Each row was made from one small tree. The marks that hang from a mark follow it in brackets, in the order of their numbers. Every link used is in the known rows. Write each row's tree.
(in the rows, 128 means zero)
Known rows:
j36{j560 j782{j278}}: [ 88 108 106 151 125  76 142 143 117  96 136  80 163  58 155 153 160 135
 135 108]
j36{j560 j782}: [ 89 116 113 130 119  76 132 119 116  91 129  87 166  63 141 154 146 128
 133  94]
j526{j467{j493{j244 j511} j560{j36{j782}}}}: [ 71 151  99 120  93 116 112 116 108 119 152 117 176  31 149 145 170 106
 169 140]
j526{j467{j493{j511} j560{j36{j782}}}}: [ 81 157  96 126 109 117 117 123 113 116 153 115 188  37 166 162 174 112
 159 128]
j511{j493{j244 j467{j526 j560{j36{j782}}}}}: [ 72 167 131 104 101 134 107 117 123 115 117 157 172  16 118 143 165  92
 172 141]
j511{j493{j244}}: [ 95 131 134  99 125 106  99 114 121  80 101 126 151  74 117 131 149 126
 144 140]
j467{j493 j526 j560}: [124 160 144 143 145 121 113 112 103 101 121 124 171  37 134 145 148 118
 110 126]
j36{j560}: [100 120 121 126 129  82 121 107 107  91 114  97 162  81 130 143 140 139
 119  97]
j526{j467{j493{j511} j560{j36}}}: [ 90 161 104 123 119 124 108 111 104 117 138 125 185  56 156 150 169 124
 145 129]
j467{j493{j244 j511} j526 j560{j36{j782}}}: [ 71 171 127 130 105 121 105 113 103  97 142 129 152  28 142 141 155  98
 163 134]
j560{j36}: [ 91 154 128 104 138  93 125 120 106  74 104 121 143  92 140 136 156 133
 140 106]
j560{j36{j782{j278}}}: [ 82 143 114 130 131  87 146 154 117  79 127 105 143  69 165 145 175 126
 156 116]
j493{j244 j467{j526 j560{j36}} j511}: [ 59 172 122 122 105 118  92 100 108 118 123 153 157  55 123 120 143  96
 160 132]
j782{j36{j560} j278}: [ 92 127 113 163 148  92 140 134  89  87 126 103 156  70 136 144 179 142
 119 115]
j511{j493{j244 j467{j526 j560{j36{j782{j278}}}}}}: [ 72 158 123 126 106 135 118 140 124 119 125 149 169  11 133 141 179  98
 172 154]
j526{j467}: [105 139 117 114 131  85 127 122 121 108 115 113 174  77 141 141 157 121
 120 118]
j278{j782{j36{j560}}}: [ 85 144 111 147 139  92 125 132  96  74 127 103 166  62 125 157 175 124
 125  98]
j493{j467}: [ 98 145 121 123 132  98 110 128 125 102 116 122 165  72 125 131 141 117
 135 123]

Which tree is each row?
[112 143 126 113 115 103 117 121 114 112 123 111 164  48 120 128 157 114
 131 147] -> j526{j467{j493{j244}}}
[101 140 115 146 136 120  92 109 106  95 139 112 176  63 151 144 143 131
 134 128] -> j467{j493{j511} j560}
[ 70 155 122 138 109 111  84 101 116 124 128 143 169  50 123 122 132  95
 143 138] -> j493{j244 j467{j526 j560} j511}
[ 47 140  90 142  97 110 111 137 117 117 151 124 161  45 151 129 164 111
 187 142] -> j493{j244 j467{j560{j36{j782{j278}}}} j511}
[ 90 176 132 122 129 120 116 111 107 115 112 150 168  49 126 136 153 108
 137 114] -> j493{j467{j526 j560{j36}}}
[ 50 169 115 126  94 111 101 112 117 118 138 145 161  36 134 132 149  87
 174 129] -> j493{j244 j467{j526 j560{j36{j782}}} j511}
[123 142 116 133 132 118 121 115 107 121 130 112 193  39 141 148 161 127
 118 132] -> j526{j467{j493 j560}}
[102 172 147 120 124 127 114 104  92  97 114 136 147  35 118 127 156 115
 137 132] -> j467{j493{j244} j526 j560{j36}}
[ 68 162 130 127 110  96  87 114 129 111 123 140 151  65 118 118 130  88
 146 140] -> j493{j244 j467{j526} j511}
[ 82 171 139 100 112 139  97 105 114 114 102 165 166  34 107 131 159 104
 156 144] -> j511{j493{j244 j467{j526 j560{j36}}}}
[ 80 174 136 127 116 127  94  99  96  98 126 138 149  46 132 129 151 110
 148 136] -> j467{j493{j244 j511} j526 j560{j36}}
[ 93 154 140 117 116 132  90 106 122 120 107 154 179  30 106 132 147 102
 141 149] -> j511{j493{j244 j467{j526 j560}}}
[ 70 143  92 140  98 118 124 139 110 123 159 110 173  27 164 143 183 113
 171 152] -> j526{j467{j493{j244 j511} j560{j36{j782{j278}}}}}
[100 166 145 113 132 119  97 125 136 106 103 150 175  50 119 146 150  98
 133 139] -> j511{j493{j467{j526}}}
[103 154 119 108 111 125 122 108  94 120 124 123 171  38 126 131 170 124
 145 138] -> j526{j467{j493{j244} j560{j36}}}
[ 93 150 110 112 100 119 132 122 105 119 139 116 174  19 135 143 176 113
 159 136] -> j526{j467{j493{j244} j560{j36{j782}}}}
[ 86 137  95 133 122 100 152 143 112 119 138 110 182  44 172 154 190 124
 149 121] -> j526{j467{j560{j36{j782{j278}}}}}
[ 92 161 133 145 119 123 135 140 102 102 137 121 149  12 142 137 175 110
 153 143] -> j467{j493{j244} j526 j560{j36{j782{j278}}}}
[ 89 178 134 134 132 128 102 107  99  95 128 137 162  52 148 145 153 114
 138 123] -> j467{j493{j511} j526 j560{j36}}
